What can hang from each mark
naduf: memi runi
memi: kopevem lodud naduf
sufat: naduf
runi: naduf
voge: lodud naduf
fugusi: naduf
kapugi: lodud
kopevem: fugusi memi sufat

Known rows, with every way that one mark hangs from another
naduf[memi[kopevem] runi]: [-12.1   5.0 -35.6  19.9   2.0  -8.8  33.3 -17.8 -18.8   5.5  28.0  11.2
   4.1 -15.4  -2.5  16.2  -3.8  13.5 -13.8  -5.1   1.8  -6.7  -3.2]
fugusi[naduf[memi[kopevem[sufat]] runi]]: [ -7.7   6.6 -40.5  18.9   0.9   0.3  38.8  -8.3 -14.1   8.1  32.1  10.9
   4.6 -30.9  -0.4  15.5  -2.7   9.0 -28.0 -12.2   0.2   2.9 -10.9]
runi[naduf[memi[kopevem lodud]]]: [-15.3  -3.2 -22.9  27.7  -1.6 -11.4  26.2  -3.4 -21.6   8.4  27.0   3.9
   2.4 -24.6 -13.6   7.5   4.7  10.0 -42.6 -10.1  15.5  -5.3   4.5]
runi[naduf[memi[kopevem[fugusi] lodud]]]: [ -1.8  -3.0 -31.0  30.0  -1.7  -4.2  30.7  -1.3 -25.8   6.8  22.2 -10.0
  -5.4 -29.8 -20.0   2.3   1.3   3.4 -30.5  -4.0  12.2   2.3   3.6]
naduf[memi[kopevem[sufat] lodud] runi]: [-18.3  -0.4 -29.6  23.4   2.8   4.4  34.1 -22.2 -21.1   1.4  29.0   3.7
   2.8 -39.2  -5.9   5.6  11.1  18.1 -26.8  -7.0   0.6   5.7  -5.2]
kapugi[lodud]: [ -3.7  15.0 -24.1   6.9  -3.0 -13.2  34.3   2.1  -1.3  -3.9  -3.9  -9.2
   6.0   0.9  -1.7  12.9  -2.2   0.2 -25.9 -18.0   8.0  -4.7   4.9]
naduf[memi]: [ -0.1  12.3 -27.3  19.2  -0.7 -15.1  33.9   2.2 -15.1   3.2  17.2   3.5
   6.7  -8.5  -0.5  10.7  -0.4 -12.6 -27.9  -5.8   6.8  -4.7  -1.2]
sufat[naduf[memi[kopevem lodud]]]: [-15.3  -0.3 -32.9  18.7   1.8 -14.9  30.1  -2.9 -17.0  13.7  44.1  -5.2
   5.8 -18.3 -12.7  19.1   9.6  16.9 -43.8  -1.2  10.4  -5.1  -3.6]
runi[naduf[memi[kopevem[fugusi sufat] lodud]]]: [ -0.1  -4.1 -33.1  32.7  -2.3   2.5  33.8  -0.8 -25.9   0.3  14.8 -13.9
  -4.4 -37.2 -18.2  -5.3   6.8   1.5 -34.5  -7.7   6.3  11.5   1.0]
runi[naduf[memi]]: [  5.4   8.1 -25.8  21.4  -3.0 -21.6  29.8   9.5 -17.1   2.8   6.3  -4.0
   8.1  -7.8  -8.8   2.1  -4.3  -8.7 -32.0 -14.4  13.7  -2.8   8.0]
sufat[naduf[memi]]: [  3.7  10.9 -37.1  12.9   0.3 -25.9  33.6  10.6 -12.9   8.2  24.3 -12.9
  11.4  -3.3  -7.7  14.7   0.5  -2.7 -33.0  -6.1   8.4  -2.2  -0.9]
runi[naduf]: [ 13.3   2.8 -22.5  18.0  -3.9 -12.0  28.5   8.7  -6.8  -4.4  -5.1  -7.6
   9.5  -5.1 -10.0  -0.3 -10.7   2.2 -33.3 -16.0   9.4  -1.5   9.5]
voge[naduf[memi[kopevem[fugusi sufat] lodud]]]: [-10.9   2.2 -39.3  31.7   1.0  -0.4  38.7   2.7 -16.7   1.1  40.1 -18.4
   2.8 -35.3 -17.1  12.2  14.4   7.4 -37.7  -4.5   1.3  10.2  -5.1]
sufat[naduf[memi[kopevem lodud] runi]]: [-14.1  -0.6 -35.5  14.0   4.0 -13.2  30.3 -15.6 -18.7  13.2  44.2  -8.3
   5.9 -25.6 -13.9  15.0   6.5  29.0 -28.4  -2.9   8.0  -2.3  -1.6]
voge[lodud naduf[memi]]: [-26.3  20.4 -41.7  23.5  -0.3 -29.0  37.6  16.6  -2.9   2.9  44.6 -17.2
  12.6  -9.4  -8.3  22.8   2.9  -1.6 -43.5 -11.5   8.3  -4.5   7.0]
sufat[naduf[memi[lodud] runi]]: [ -2.0   7.3 -30.3   9.9   3.6 -16.0  31.1  -8.4 -16.0  10.8  32.9 -20.7
   8.7 -24.9 -13.7   6.1   6.9  16.8 -26.0  -5.8  10.8   2.9   1.5]
memi[kopevem[fugusi sufat] lodud naduf]: [  6.2  -3.2 -27.1  23.2   2.5  34.0  34.9  -5.0 -12.1  -1.9  21.3 -12.7
  -8.3 -43.0 -13.5   4.6  -2.3   4.5 -40.6  -3.9  -3.4   8.2  -4.5]
voge[naduf[memi[kopevem[fugusi] lodud] runi]]: [-15.0   2.7 -39.2  25.0   3.8  -4.3  35.7 -10.6 -18.6   6.8  48.1 -18.6
   1.0 -33.8 -20.2  14.3   5.2  22.2 -19.6  -3.2   5.0   3.8  -0.7]
memi[naduf]: [ 10.8   8.9 -21.3  13.0   1.7  11.1  30.8   5.2  -3.4   0.2  14.1  -2.7
   3.9 -14.2  -4.4  11.5 -13.5  -6.5 -39.1  -9.9   3.6  -6.2   1.9]
naduf[memi[kopevem lodud]]: [-20.5   0.2 -24.1  25.2   1.0  -4.0  30.4 -10.9 -19.4   8.9  37.4  10.6
   1.6 -25.0  -6.0  16.3   9.0   7.0 -38.1  -2.1   8.7  -6.9  -4.3]
kopevem[memi[lodud naduf[runi]]]: [ -1.7   4.9 -27.7  19.4   6.5  18.6  26.2 -12.0  -9.6   5.4  15.1  -9.9
  -6.0 -31.8  -4.6   9.1  -7.9   9.6 -29.5   0.6   2.5  -1.7  15.1]
kopevem[fugusi sufat[naduf[memi runi]]]: [ 19.8  11.5 -48.1  13.6   1.9 -11.3  41.3   1.4 -17.9   0.2  12.5 -33.6
   4.4 -21.9 -13.2  -2.2  -0.9   1.4  -8.1  -5.0  -2.3  17.5  -3.1]

Rows
[  7.8  10.3 -34.3  18.7   1.4   9.9  41.3  -4.9 -17.9   7.5  25.3 -17.3
  -3.6 -52.5 -11.8  -2.3   3.7  -4.2 -22.6  -7.6   4.5  17.7  -8.1] : kopevem[fugusi[naduf[memi[lodud] runi]] sufat]
[-23.0   2.1 -33.5  25.5   3.4  -5.3  34.7 -12.2 -14.2   1.6  44.4  -7.3
   9.9 -36.6 -12.4  13.8  14.8  26.7 -34.5 -12.7   2.1   6.0  -2.8] : voge[naduf[memi[kopevem[sufat] lodud] runi]]
[ -7.6   0.6 -35.0  29.5   0.3   9.0  37.8  -8.1 -23.9   1.1  25.8  -6.3
  -5.1 -38.2 -10.1   3.2  10.5  -2.1 -29.6   0.8   0.3  10.1  -8.0] : naduf[memi[kopevem[fugusi sufat] lodud]]
[ -0.2   0.9 -28.2  12.7   4.3  15.8  30.4 -14.0  -7.5   3.2  23.6   5.6
   0.9 -20.5  -5.9  16.2 -16.8  19.5 -26.1  -8.7  -1.5  -8.5   0.4] : memi[kopevem naduf[runi]]
[ 11.8   1.6 -36.3  15.3   4.0  22.3  34.6 -11.9 -11.5   1.6  20.2  -8.1
  -7.4 -25.0 -12.1  11.8 -20.7  12.2 -14.5  -3.8  -4.6  -1.2  -0.6] : memi[kopevem[fugusi] naduf[runi]]
[ -0.1  14.1 -31.9  13.2   0.9  -9.2  36.3  -1.7 -11.8  12.4  29.4   3.7
   6.0 -23.2  -1.8  13.0  -7.7  -1.5 -22.7 -11.9   8.9  -1.7  -5.4] : fugusi[naduf[memi runi]]
[ -9.1   7.8 -21.7  16.9   2.9  -5.4  31.6 -16.6 -18.2   5.4  25.6  -4.0
   4.2 -31.3  -7.7   1.8   6.0   6.8 -20.9  -5.6   9.3   1.2   0.7] : naduf[memi[lodud] runi]
[  9.8   5.6 -42.7  24.3   2.5  18.8  37.1  -4.6 -10.4   2.4   7.5 -21.4
  -8.5 -46.1  -7.3   1.2  -2.9   3.4 -20.5  -0.3  -3.1  18.3   4.6] : kopevem[fugusi[naduf[runi]] memi[lodud] sufat]
[ -2.6   5.2 -24.6  23.0   4.2  16.8  25.4   0.3  -8.5   6.0  15.3  -6.7
  -5.7 -27.0  -3.4  13.5  -4.7  -2.4 -44.9   1.8   4.7  -4.3  12.8] : kopevem[memi[lodud naduf]]
[  2.6   2.0 -40.0  18.3   4.0  -2.2  30.5  -6.7  -8.6  -0.6   6.9 -27.0
   4.7 -26.2  -7.5   3.6   5.7  22.8 -27.9  -1.9  -3.0  13.0  11.9] : kopevem[memi[lodud] sufat[naduf[runi]]]
[ 11.3   1.4 -44.3  17.6  -0.2  16.1  41.8  -6.7  -7.6   0.0  16.2  -6.7
  -2.2 -34.4  -7.9   8.2 -12.2  13.3 -16.5  -9.7  -7.0  11.0  -9.8] : memi[kopevem[fugusi[naduf[runi]] sufat]]
[-13.9  10.7 -25.6  18.9   3.6 -14.2  32.4  -6.1 -12.0   5.7  40.0 -14.8
  11.7 -29.3 -13.9  10.5   9.6  15.7 -29.6 -11.9  11.0   1.9   3.0] : voge[naduf[memi[lodud] runi]]
[-16.0   2.4 -31.5  19.7   1.7   7.3  36.5 -14.0 -15.7  11.0  41.1   7.2
   1.7 -47.8  -5.8  12.1   7.1  14.9 -36.8 -11.6   4.8   5.4 -10.4] : fugusi[naduf[memi[kopevem[sufat] lodud] runi]]
[  0.6  -2.6 -33.6  16.8   1.5  17.2  35.9 -13.7 -10.0   9.1  32.9  -6.7
  -6.0 -42.3 -15.3  10.5  -7.9  21.7 -22.8  -5.0   3.2   4.0  -7.1] : memi[kopevem[fugusi[naduf[runi]]] lodud]
[ 23.3   9.5 -36.1  18.4  -2.9  10.5  42.2  13.1  -4.1  -2.3   6.5 -13.4
   0.8 -27.3  -6.5   3.5  -9.0 -11.9 -29.9 -11.2  -1.8  13.1  -8.5] : kopevem[fugusi[naduf] sufat]
[  1.0   4.4 -29.1  21.0   5.9  24.6  28.9 -11.4  -9.7  -1.5   8.3 -13.8
  -4.4 -40.0  -3.0   3.1  -2.0   8.3 -33.1  -3.1  -3.5   8.2  12.6] : kopevem[memi[lodud naduf[runi]] sufat]
[-39.1  12.9 -48.4  23.3   2.1 -24.4  37.0  -3.0  -7.3   4.6  56.1  -9.8
   9.5 -16.5 -10.3  27.6  -0.9  23.6 -30.4 -10.3   2.8  -6.2   6.0] : voge[lodud naduf[memi[kopevem] runi]]
[  9.3   5.4 -34.7  21.4   6.3  25.0  30.1 -10.1 -14.5   3.9  10.2 -23.9
 -13.8 -37.5 -10.9   3.4 -11.3   3.4 -17.4   6.4  -0.7   6.1  13.5] : kopevem[fugusi memi[lodud naduf[runi]]]
[ -0.3   4.6 -43.8  22.1   2.0  -2.4  37.6 -15.0 -23.1   4.4  23.8  -2.4
  -4.1 -20.7  -8.4   9.9  -7.5   6.3  -2.3   1.6  -1.3   1.2  -4.1] : naduf[memi[kopevem[fugusi]] runi]
[ 10.5   6.7 -37.0  19.1   0.9  -6.2  38.3   7.6 -18.5   3.1  21.1 -33.0
   1.8 -31.6 -16.9  -1.4  11.9  -4.5 -32.4  -1.8   4.4  16.9  -4.2] : kopevem[fugusi sufat[naduf[memi[lodud]]]]
[  1.6   4.3 -44.0  28.7  -0.8   1.5  40.2  -1.9 -22.0  -2.0  17.1  -3.7
  -2.6 -21.4  -5.2   8.1   1.0  -8.0 -20.1  -1.0  -4.9   7.1  -8.3] : naduf[memi[kopevem[fugusi sufat]]]
[  6.0   9.4 -36.7  17.6   5.8  11.8  28.5  -5.6  -7.5   2.6   6.2  -5.8
  -3.1 -16.0   0.1  13.2 -17.5   4.4 -21.2  -1.6  -2.2  -3.8  14.7] : kopevem[memi[naduf[runi]]]
[ 12.3   5.0 -37.0  23.4   5.9  31.3  33.3  -8.9 -14.3  -2.2   3.9 -27.6
 -12.2 -44.7  -8.7  -2.7  -6.2   1.5 -20.9   2.4  -7.1  15.6  11.1] : kopevem[fugusi memi[lodud naduf[runi]] sufat]
[  2.6   0.4 -31.2  15.1   3.5  21.5  34.0 -13.3  -6.9  -3.7  16.4   1.1
   2.2 -28.4  -3.8   9.9 -11.2  18.0 -28.8 -13.0  -7.4   1.2  -2.0] : memi[kopevem[sufat] naduf[runi]]
[-20.0   0.0 -27.2  21.1   3.0  -1.9  30.9 -23.6 -20.9   8.2  36.5   7.1
   1.1 -31.7  -7.4  11.7   5.6  19.7 -23.4  -3.7   6.5  -3.8  -2.3] : naduf[memi[kopevem lodud] runi]
